Each row was made from one walk, in order. Every step used is in the known rows, and no mark comes twice. Write each row's walk.
Known rows
D > U > E > A > C > Z > B: [-14  -6  41 -38 -15  21  -6   9 -41  18 -24  77 -20  15   8  43  41  79
 -44  12  19  45 -41 -55  -3   3  55 -43  40 -26 -57 -30  62  21  24  -7
  16  17  18  29   8  49 -54 -16]
A > C: [ -1 -12 -10  -6  19   9   4  -4 -15  16  -2  12 -23   5 -13  18  -1  15
 -40   6  23  17  -5 -27  -9  -5  28  -8   4  -3 -16   2  20  14  -9   4
  -4  24 -12   2  10  11 -28 -14]
B > N > C > Z > F > X > P: [-48 -28   0   7  13 -31  24 -15 -42  -2  21   7 -14  11  11  19 -15  12
 -41   8  44 -13  19 -23  23   8  -3  45  12 -11   2 -13  35   0 -10 -91
 -17 -32 -12  29  22 -11  24  -8]
C > Z > F > N: [-41 -24  35  17  -6  -6   1  -9  -5  25  25  14   5   9   7  14 -18 -10
 -32  21  15 -14  21 -15  11  10  12  39   1   4  -8   9  52   8   9 -60
 -25 -17  -3 -20  23  -4   6   9]
F > Z: [-17 -19  17  28  -2   1  12  -5   4  -1   9  22  18 -12  -5 -10 -17 -19
  -5   5  10 -10  -1  15  15   4   1  16   6   3   0  -2  32 -22  -8  -5
  -1 -17  12   5 -31  -6 -20   9]
F > N > C > Z > B: [-56 -33   2  41  12 -16  29 -27 -25   4  31  62   5  -6  24  13 -22 -12
 -39  10  32  -9  -6 -31  33  19  -4  39  15 -10   2  -2  52  -3   0 -72
  -4  -6  -5  23  -5  21   6 -23]
E > A > C > Z > B > N > F: [-60 -27  15 -31  23   9  -3 -18 -53  54   3  46 -17   7 -16  73  -2  38
 -73  32  51  32  -1 -74  -3  -8  49  26  22  -2 -34 -16  63  28   1 -35
   0  23 -35  23  47  31 -18 -12]
D > U > E > A > C > Z: [ -1  -5  40 -39 -17  38 -13  14 -36   7 -27  59 -22  21   0  33  45  78
 -40   6  14  51 -44 -46  -9  -6  53 -52  34 -26 -52 -24  58  20  22  10
  17  18  19  30   4  47 -77 -17]
D > X > F > Z > B > N > C: [-38  -2  25  10 -19 -45  49  -9 -39  -2   8  14  45 -20  16  -5  11  12
  19  12  18 -11  24  -1  44  16  -1  35   5 -15   3   6  25   3  -1 -35
 -14 -20 -19   7 -11  31  13 -31]
J > Y: [ -3  17  -3  12  -8  20 -34  -1   9  29  12  -8   2  10   5  -7 -28 -14
  20  -3 -10 -21   5   2  -4  -2 -11   2   6  -7  13   2   4 -14   4  14
 -14  18 -17   9 -17 -27   6  33]
B > Z > F: [-50  -6  22  -8 -11   9   7  -8 -16  10  15  14  19   3  11  25 -21   1
  -7   9  -1  -8  31   4   1  -1   5  50  17  20  14  -6   8   5  13 -34
  -4 -29  -7   0  25 -23  22  19]
Z > F: [ -8   7  28  -2 -16   6 -10  -2  -8  23   5 -18   2   3   6   5 -13  -5
   0  17   4 -20  29  10  -2   1   5  19  -1  13  -1   3   8   0  14 -18
 -22 -13   2 -21  28 -18  21  17]
N > B > Z > F > X > D > U > E: [-40  -4  34 -24 -32 -13  29  -4 -12  -8  -6  34  -2   3  13  44   7  38
   6   3   3   7   3  -5   2   5   5  43  24 -18 -33 -18  33 -26  42 -73
  25 -12  12  20  -9 -14  18 -11]
C > Z > F > X > D > U > E: [  5 -14  39 -14 -43 -20  -2  15  -4   0   0   8 -14   5   7   4  11  32
 -13   4  14  -1   2  -5  -5   2  22   5   9 -15 -43  -6  41   6  26 -74
 -14 -27  19 -12  14  -4 -13  -3]
Z > F > N > C: [-34  -7  26  32 -11  17   9 -19 -20  11  18   5   5  -3  19   1 -25 -23
 -12  15  19 -28  23   4  14   7  -5  33   5   7   9   8  27 -10  16 -46
 -19 -12   3  -7  13  -6  12  -5]
U > E > A: [  8   2  30 -26  -1  29  -7  12 -21  12 -30  31  -3  -6  -4  27  32  36
 -13  11   2  34 -27 -26 -14 -14  22 -24  18 -16 -29 -20  37  10  15  36
  26   3   7  15  11  29 -59  -2]
X > F > N > C > Z > B: [-39 -19  21  28   3 -29  40 -24 -10   7  17  18  37  -6  45   2   1  -5
 -23  19  20  -4  16 -22  46  20 -21  40  -1 -20  -5  13  47  -2   7 -79
  -2 -25 -14   4  -7  24  13 -22]
C > Z > F: [-24 -13  27  -9  -6 -16 -10   1 -14  28  20  10   2  17   4  17 -17   6
 -32  24  17   1  25 -14   7   9  12  35   3  12 -12  -3  45  15   6 -43
 -34 -25  -9  -8  36  -8  13  16]
A > E: [ 20   0  -2 -21  13  35  13  11   4   3 -13  -8 -11  -3   4   7  10   2
 -32   8   5  25 -19 -23  -1  -2  23  -7   5  -7 -21   1  23  -9  -6   9
  19  16  -2  -7  16  -2 -31   5]
F > Z > C: [-25 -26  16  36  -4   6  22 -10 -19   3   9  47  23 -19   2 -10 -25 -23
 -16   4  30 -14   4  -4  25  -5   4  22   9  21   9  -8  41 -20 -14 -11
  -8 -32   1  19 -10   6  -9  -2]
U > E > A > C > Z: [ -3 -15  25 -34  15  23  -4  11 -33  28 -23  51 -17   4 -12  43  28  51
 -56  20  24  52 -30 -55 -14 -13  46 -19  22 -17 -44 -21  71  27   6  23
  17  12  -6  21  25  40 -81  -7]
D > U > E > A: [ 10  12  43 -35 -31  43 -13  15 -24  -8 -34  40 -11  12   6  18  47  65
  -2  -2  -5  34 -43 -20 -10  -6  34 -57  30 -26 -39 -23  28   6  30  23
  25  14  30  26  -9  37 -60 -10]
X > D > U > E: [ 22  15  19 -11 -69   7  -3  25  -6 -33 -23  13  -5   1   9 -16  49  54
  30 -27 -13  18 -53   1 -19  -9   8 -44  13 -43 -36  -4 -17   9  43 -26
  30  10  26   5 -36  18 -29 -36]
D > U > E: [ 16  14  34 -16 -32  31  -7  18 -15 -17 -26  32  -9  13  15   6  40  57
   5  -7  -4  24 -38  -7   1   5  21 -47  25 -27 -29 -20  16  -3  25  14
  21   8  30  16 -18  22 -34  -9]
N > F > Z > B: [-40  -7  25  21 -16   0   8 -11 -14  33  11   8  22 -20   7  17 -34 -12
  -9  26  34 -13  21  -5  14  15  -4  56   6  -2  -8 -15  44 -26  11 -27
  -2 -14 -13   2   1 -14  34   9]
D > U: [  4   9  19 -12 -31  20  -8   6 -10 -18 -10  14  -8  18   8  -4  23  36
   8 -10  -5   6 -21   0   1   4  15 -39  16 -13 -17  -6  -3  -2  19  -7
   5  10  23  13 -18  14 -13  -9]
E > A > C > Z > F > Y: [-18 -31  24 -27  -5  19 -20  -7 -33  46  -3  19 -15  12 -15  46  -4  18
 -63  28  26  22  10 -45 -13 -17  47  -3  20   2 -31  -1  72  21   6  -7
 -16   0 -19   7  44  15 -51  -3]

Which walk is each row?
[-77 -24  15  26  12   2  37 -30   2  -1  17  41  11  -5   7  37 -14 -15
 -11   4   2  -7   2 -17  21   9  -7  54  13 -15   3   8  39 -25  12 -58
  31  10  -6   9 -25   0  13 -14]
F > N > B > Z
[-58 -21   6   8  17  -5  10 -19 -56   4  28  39   1  23  15  40 -21  17
 -42  16  49   3   8 -29  40  14   3  55  23   6  15 -16  30   6  -6 -65
 -16 -15 -21  39  32   0  33  -5]
B > N > C > Z > F
[-25 -18  19  26   1 -14  33 -17  -4  -6  14   1  36   0  35  -9   3  -7
 -20  13  17   2  15 -11  40  12 -24  31  -8 -21  -2  18  44  -4   5 -62
  -1 -24 -13   8 -10  19 -10 -24]
X > F > N > C > Z
[-59 -10   6  11  12 -25  20 -21 -27  22  11  40   1  -7  15  46  -4   7
 -13   9  21 -16   2 -31  33  18  11  35  22  -4   1 -12  -3  -2  -6 -54
  12   2 -11   0  10   3  65   5]
Z > B > N
[-31  -5  38  28 -17  19   1 -14   2  18  13 -13   4  -7   7   2 -16 -29
  -1  13   2 -36  25   8   3   4   4  25  -1   3   1  19  18  -8  16 -38
 -12  -5   6 -37  10 -12  13   8]
Z > F > N
[-13 -30  20 -35  15   3  -5  -8 -26  38  -4  19 -29   2 -27  39   0  20
 -62  24  33  18  13 -41 -20 -20  54  -3  11  10 -43  -1  64  24  -2 -30
 -18   5  -9   3  42  20 -58  -6]
E > A > C > Z > F > X
[-43 -30   1  39  12   0  22 -21 -20  -9  27  44   4   2  16   3 -20 -14
 -36   4  28  -2  -8 -23  26  12  -7  29   9  -8   6   3  47  -1  -1 -56
  -5  -5  -3  24  -8  18 -18 -26]
F > N > C > Z
[-55 -24  34  11   1 -15   9 -15  -8  29  26  25   2  11   8  30 -21  -5
 -35  30  19  -8  21 -22  18  17   9  56   4   0 -16   6  69  -5  13 -72
 -19 -12  -8  -9  20  -4  19   7]
C > Z > F > N > B
[-59 -33  14  10 -10 -28   1 -14 -26  36  22  30   9   5  19  58 -24   7
 -42  26  38  -4  20 -45  34  24  10  62  23 -13  -5 -14  51  -3   3 -69
  -5 -23 -31   9  33 -11  63  11]
C > Z > B > N > F > Y
[-59 -16  20  -8 -15  -6  15 -19 -13  17  11  23  16   8  17  57 -28   0
 -11  21   2  -3  33  -7  17  12  -6  70  23   3   1 -10  45 -32  24 -41
   8 -22 -16  19  13 -32  46  10]
N > B > Z > F > Y
[-49  -6  39  21  -8   6  14 -23  -1  25  12   0   2  -2   9  23 -19 -23
  -5  23   6 -29  27  -1  12  12  -2  45   1  -2  -8  14  37 -26  23 -51
  -5   2   2 -25   7 -13  30   2]
Z > F > N > B
[-17 -16  27 -32  17   7   2   5 -40  41 -20  68 -16  -2  -3  54  24  51
 -59  26  28  48 -27 -65  -7  -5  48  -9  28 -17 -49 -28  74  28   6   6
  17  11  -7  18  28  42 -58  -7]
U > E > A > C > Z > B
[-45 -14  36  24  -2 -31  38 -20  -4  15   7   8  49 -14  29  10   4  -6
  -4  20  15 -15  21  -2  51  18 -11  44   4 -15  -4   7  30 -21  -4 -55
   8 -30  -9  -8 -20   2  30   6]
X > F > Z > B > N
[-54 -13  17 -16   6 -22  29 -20  -7   9  10  22   2   1   6  50 -24   2
  -9  17   9  -6  35  -3  12   8  -2  70  14   9 -11 -11  38 -29  16 -68
   4 -17  -7  14  11 -27  38   7]
N > B > Z > F > X
[-66 -16   0  -9  14 -10  36 -22 -32   4   9  65  14   3  13  51 -19  11
 -21  10  19  14  11 -32  23   2  -6  65  20  14   4 -21  39 -18   7 -43
  14 -13 -24  47  12  -1  38 -12]
N > B > Z > C
[-35 -20  46 -21  14  24   8  -5 -34  42 -16  56 -16   4  -6  61  18  39
 -61  34  28  37 -16 -57  -5  -4  43  12  23 -20 -50 -15  98   7  20 -12
  16  17  -5   9  25  35 -63 -11]
U > E > A > C > Z > F > N > B
[-35 -21 -13   4  16 -38  17 -13 -46   9  26  70   2   8  29  19 -23  19
 -45  18  42  16  -3 -37  30  20  -5  40  20   8  -3 -30  49  12  -4 -58
 -23 -22 -16  51  19  18  20 -15]
N > C > Z > B
[-50 -32   6  18  -1   0   2 -19 -49   5  26  28   5  21  20  44 -26   5
 -41  16  46  -6  17 -25  42  13   0  52  29  -1  19 -12  38  -8  -2 -59
 -14 -27 -23  37  31 -12  36  -3]
B > N > C > Z > F > Y
[-44  -1  11   6   2  23   0 -12 -26  11   7 -14   5   7  -1  44 -10   8
 -10  10  33  -4  13 -18  18   6  -1  48   8 -10  12  -4  -1 -10   5 -30
  13   9 -27   8  22 -13  44  -1]
B > N > F
[-62 -12  -7  14  19 -28  26 -27 -49  14  18  58   2  -3  27  44 -12  12
 -25  10  37  -9  -1 -36  41  21   2  44  28  -1   8 -23   7  -3  -5 -62
   3  -4 -16  30  14   9  63  -9]
Z > B > N > C
[-57 -15  22  22   0  23   9 -16 -25  12  13   0  16  -1  -5  37 -22  -3
 -13  14  40 -11  11  -9  27   8   0  59  12  -8  12  -5  21 -24  -1 -34
  12   0 -20   9   2 -16  32   6]
B > N > F > Z
[ -7 -24  24  -6  -6 -31   1   0   2  18  16  -3 -11   3  -2  10 -20  -4
 -29  19  21 -14  35  -3   4   6  15  33  -2  12 -20   1  46   2   0 -65
 -33 -34   4 -17  35 -16   8  17]
C > Z > F > X
[ 10  18  21 -18 -32 -33  25  11  -7  -6  -9 -37  33 -12   3 -26  31  17
  38   3 -14  -1  27  11   5   0   0  -1 -16 -17  -4  21  -2  20   9   3
 -16  -7 -17 -20   0  29  -6 -27]
D > X > F
[ -7 -12  40 -36   7  26 -10  10 -39  39 -21  43 -16   6  -7  47  22  47
 -56  30  28  44 -14 -49 -15 -12  48  -7  21  -9 -46 -21  75  26  13  13
   5   5  -5   9  39  31 -68  -2]
U > E > A > C > Z > F
[ -39  -23    9    6  -19  -14   17  -11  -45  -22   19   29  -12   16
   13   25   -3   31  -23   -6   44   -6   -6  -17   30    6    8   28
   25  -11   -6  -10   14    1   10 -105   -8  -16    1   35    8    0
   21  -25]
B > N > C > Z > F > X > D > U
[-58 -29   1  -6  24 -13  10 -15 -41  47  17  42 -19  11  -2  64 -16  30
 -76  29  59  20   8 -66  16  13  37  47  16  -7 -24 -13  58  20  -9 -56
 -10  18 -37  10  38  12  22  -9]
A > C > Z > B > N > F
[-31 -20  19   0 -21  -6  18  -4 -50 -21   9  39 -13  14  17  31   8  44
 -25  -4  44   6 -16 -23  29   6  12  24  30 -20 -15 -19  26   0  14 -92
   3 -17   5  37   8   5   7 -24]
B > N > C > Z > F > X > D > U > E
[-81 -29  12  29   9   8  43 -32 -13  -1  17  58  15 -10  12  37 -18 -18
 -18   3  14  -9   5 -29  26   5  -5  58  14  -2   8   3  42 -23   8 -61
  26  -1 -10  18 -10   6  21 -21]
F > N > B > Z > C
[-24 -11   5   7 -19   0  12  -8  -8  -9   3 -34  -8 -12  -9  27  -5   2
   6  -7  33 -20  12  -5   6  -5  -2  41   0 -21  -3   5 -15 -17  10 -73
  18   3 -15  -6   8 -23  41 -16]
B > N > F > X > D
[-61 -20  20  28  -2  28  14 -18 -39  14  13  15  19  -7   0  37 -26  -7
 -19  12  53 -12  14 -21  32   2   1  62  14   3  19 -10  27 -21  -4 -38
   6 -12 -27  19  15 -10  39  -2]
B > N > F > Z > C
[-69 -29  11  40  12 -18  34 -27 -35  11  23  69  20 -15  16  24 -27 -11
 -23  15  38 -18  -2 -15  49  21   2  51  28   1   6 -19  38 -24 -13 -55
   3 -20   0  29 -19   2  29   2]
F > Z > B > N > C
